Each row was made from one path, in order. Every step used is in the known rows, and no mark comes twice. Write each row's path.
Known rows
C W: [  3 -11   4  -1  -2   8  -6  -1 -16  -5  -5   9  -4   8   3   5 -15   3
  -7   3  -7  -1  -8  -5  -2   2]
V H E W: [  2   3  -1   8  -9 -13 -18 -11 -12  45 -10  17  -4  11   8 -20 -10 -13
 -15  -2   4  -5  -7  17  -6   0]
V W Q: [ -6  -3   4  -1   0 -20   0   3  12  20  -6  19  -1  12   1  -1   2   5
 -26  -4   1  -6  -8   4  -4  -2]
V W: [ -4  -5  -2  -4  -3 -11  -4   2  16  -5  -2   6  -3  10  -2  -4  -3   3
 -15  -7   2  -3 -15   1  -1  -1]
E G V H C: [ -6   0   7  -2 -14   1   0 -11 -12  43 -16   5 -13  15   2 -11   7  -6
 -19  -1  -3  -4 -21   7   5   1]
V H C G E W: [  0  -4   3  -1 -28  28 -19  -8 -26  53 -22   3 -13  16   6  -6   3 -10
 -31   1   6   5 -25  12  -5  -1]
C G E W: [  6  -4  -6  -1 -16  36 -15  -1   3  26 -14   4  -8   7   7   0  -8  -7
 -29   8  10   3 -18   6  -4  -2]
G V H E W Q: [ -2   4   4   3   0 -22 -12 -14   9  68 -16  32  -4  18  10 -18  -4  -7
 -40   5   2 -10  -8  15  -4  -5]
H C: [ -7  -6   8  -4  -7  -1   3   2 -29   6  -9   0  -7   7  -2  -3   7  -1
  -3  -2  -4   4  -5   6   1   1]
R E W: [  2   0   5  15   0  -1 -13  -8  -7  11  -1   3  -3  13   6 -10 -10  -8
 -19   0  15   1 -11  12  -4  -7]
H C G V W: [ -8 -10   3 -19 -11   2   3  -1  25  18 -21  12 -17  17  -3  -1   1   1
 -38   0  -1 -13 -32  -4   2  -6]
E W: [  3  -4  -8   6  -4   6  -4  -2  -3   9  -6   5  -4   4   5  -7 -11  -5
 -11  -1  16   2  -3  12  -3   1]
G E: [  0   1   4  -1  -3  18 -14   0   9   5   0   0   2   8   3  -1   6   1
 -15   8  -9  12 -12  -1  -1  -2]
R V: [ -5  -4   6   0  -1   8  -8   3  25   5   7   1   1   8   6  -1 -10   0
  17   1   0 -11  -4   4  -2  -6]
H C W Q: [ -5 -13  15  -3  -4  -5   1   3 -38  23 -15  20  -6  17   4   6  -5   5
 -23   3 -10   0  -4   3  -3   2]
W Q: [ -2   1   6   1   3  -9   3   1  -2  23  -4  12   2   4   3   3   3   3
 -14   2  -1  -4   6   4  -2  -1]
V H E G: [  2   7   2  10  -9  -4  -9   0  -2  41  -7  13  -5   3  10 -16 -10 -14
  -5   4  -5 -15 -10  11  -2   6]
C G V H: [  1   6   2  -9 -13   4  -6 -20  13  49 -12   4  -9   6  -1   0  10  -4
 -21   0  -2 -13 -19  -7   3  -7]
V H C: [ -7   0  12  -2 -17  -8  -4 -10 -42  34 -10   0  -6  12  -2  -8  15  -3
  -2 -10  -7   3  -9   8  -1   1]
C G V: [  1  -1  -2 -14  -3  14   4  -6  32  21 -13   6 -10   1   0   6  -2  -1
 -25  10   0 -13 -15  -9   4  -6]
H V W Q: [ -7   2   8  -7   6 -16  -1   3  17  22 -18  25  -3  19   2  -2  -5   7
 -27  -3   0  -9 -17   3  -3  -1]
R E: [ -1   4  14  10   4  -8  -9  -8  -6   4   5  -1   1   9   2  -4   3  -2
  -8   2   0   0 -11   0  -1  -9]
H E G C: [  0  -3   4   3   0 -13  -6   9  14  32 -11  23 -11  -8  12  -8 -18  -8
 -28  11  -4  -7  -6  13  -2   8]
R E G V: [  0   3   7   7   6   7  -4  -8  35  13  -4   6  -8  10   7  -9  -9  -5
 -27  12   4  -9 -23  -1   7  -7]
H C G V: [ -4  -5   5 -17  -9  13   8  -5   9  26 -21   6 -16   7  -1   3   4  -2
 -27   8  -3 -10 -19  -6   4  -5]
H V W: [ -5   1   2  -9   3  -6  -3   3  22  -2 -17  14  -5  19  -2  -6 -10   4
 -15  -5   1  -7 -26   0  -1   0]
H E G V W: [ -3  -3  -4  -4   3  -8  -5   4  53  14 -12  24 -11  13   6 -17 -15  -6
 -36   8  -3 -17 -29   3   3  -2]
V H E G C W: [  3  -9  10   3 -10  -8 -18  -2 -15  45 -16  28 -14   5  13  -7 -24  -5
 -32   5 -13  -8 -17   9  -4   8]
W N: [ -3   4  11   5  -1 -25  -2  -8 -21 -11   1   1  -4   6   2   6   1   5
  -8   1  -1   1  -4   0  -1  -6]

Write each row's path
[ -8  -9  17  -6  -7 -10  -6 -13 -28  50 -19  25  -9  26   4  -1   3   4
 -36   2 -13  -3 -15   1   0  -3]	G V H C W Q
[  1   6   0   2  -8   2  -5 -15  17  40  -7   5  -7   8   4 -10   2  -4
 -17   0   2  -9 -18   1   5  -2]	E G V H
[ -3 -11  10  -2 -14   9  -7  -9 -25  31 -19  13 -16  21   5  -6 -10  -3
 -24   2  -9  -5 -27   1   4   2]	E G V H C W
[ -5   2   9   3 -12   0 -16 -11   6  35   6  -1   0  13   4  -6   1  -2
  16  -8  -2 -10  -9   5  -3  -7]	R V H
[  0  -9  15   6  -5 -19 -10  -4 -25  -1 -10  17 -16   5  12  10 -24   6
 -35   7  -4   0 -15   3  -1   2]	E G C W N
[  2   0   7   4 -15   7 -17  -9 -15  11 -12   4 -12  11   9   5  -8  -1
 -35   9   7   3 -20   6  -5  -7]	C G E W N
[ -6   1   9   1   2 -33  -8  -5  27   0 -10  23 -14  18   8 -11 -15   0
 -41   9  -5 -15 -30   3   1  -7]	H E G V W N
[  0 -13  10   3  -1  -3  -3   6  -6  33 -15  29  -9   2  12   7 -21   5
 -41   9  -3  -5  -5   7  -3   7]	E G C W Q
[  0 -16   8  -5  -2  -5 -11  -1 -12   8  -9  18  -9   3   5   6 -17   5
 -28   3  -8   4  -9  -2  -3   3]	G C W
[ -7  -3  17  -9 -27  30 -20  -5  -8  49 -11  -1 -10  19   5   1   9  -5
 -11   4 -12  -4 -29   3  -4  -7]	R V H C G E
[  1   2  -2  -1   6   1  -1   1  43  21 -11  19  -8   4   9 -14 -15  -9
 -24  17  -5 -15 -15   3   5   0]	H E G V
[ -8   0   9  -5   2 -33  -5 -13  19 -13  -5  11 -10  19   0   0  -1   9
 -36   0   0  -4 -26  -5   2 -12]	G V W N
[  0   2   7   5  -8 -18 -12  -1   3  53 -12  22 -11  -3  11 -13 -11 -10
 -29   4  -6  -8 -10  15  -3   7]	V H E G C
[ -8  -6  24  -3 -11 -24 -13 -22 -47  14 -15  12 -15  27   3   2  -1   6
 -29  -1 -14   1 -27  -3   1  -8]	G V H C W N
[  0   1   7   9  -7  -6 -20 -11 -17  -2  -5   3  -6  16   9  -2  -6   1
 -31   6   6  12 -16   9  -4  -7]	G E W N
[ -9  -1  11  -7 -10 -11  -2 -17 -17  39 -13   4  -9  18  -3 -10  15  -2
 -18  -5  -7   1 -18   2   4  -4]	G V H C
[  3  -1   3  -8 -13  31 -11   2   9  21  -8  -1  -5   3   3   7   4  -2
 -20  12  -7   1 -17  -5  -2  -3]	C G E
[  1  -9   0  -4 -20  34 -12   1 -15  30 -21   4 -13  12   6  -2  -3  -8
 -31   8   7   6 -21  11  -4   0]	H C G E W
[ -5   5  12   2  -7 -14 -21  -6  10  45   2  15   1  14   8 -16  -5  -8
  11   0 -14 -16  -9  10  -6  -6]	R V H E
[ -7   3  19   5 -10  -5  -7 -16 -15  45 -12   4 -12  21   3 -15   8  -8
 -25   0  -3  -5 -29   7   5  -6]	R E G V H C
[ -2  -7   7  -2 -16  20  -7   2 -18  51 -23  16 -10  15   8   1   1  -4
 -43   9   5   2 -13  14  -6  -1]	H C G E W Q
[  0   8   5  -9  -8 -10 -11 -14  14  60 -14  19  -9   8   3 -10   1 -10
 -23   7 -13 -19 -19  -1  -1  -6]	C G V H E
[  0   5   4   9  -5 -22 -13  -7 -14  63 -13  28  -1  13  10 -15  -4  -9
 -27   1   3  -8   0  19  -7  -1]	V H E W Q
[  0  -7  19   6  -3 -26 -14  -1 -22   8 -13  29 -17   7  14   3 -29   0
 -38  12 -12  -6 -16   7  -4   2]	H E G C W N
[ -3  -1  12  -9 -26  25 -14  -7 -25  47 -16  -1 -10  13   1   1  16  -6
 -21   3 -12   4 -25   1  -3  -2]	V H C G E
[ -1   5   7  10 -10   2 -14   2  16  46  -2  14  -4   9  13 -17 -17 -14
   7   5  -4 -22 -13  15  -3   1]	R V H E G
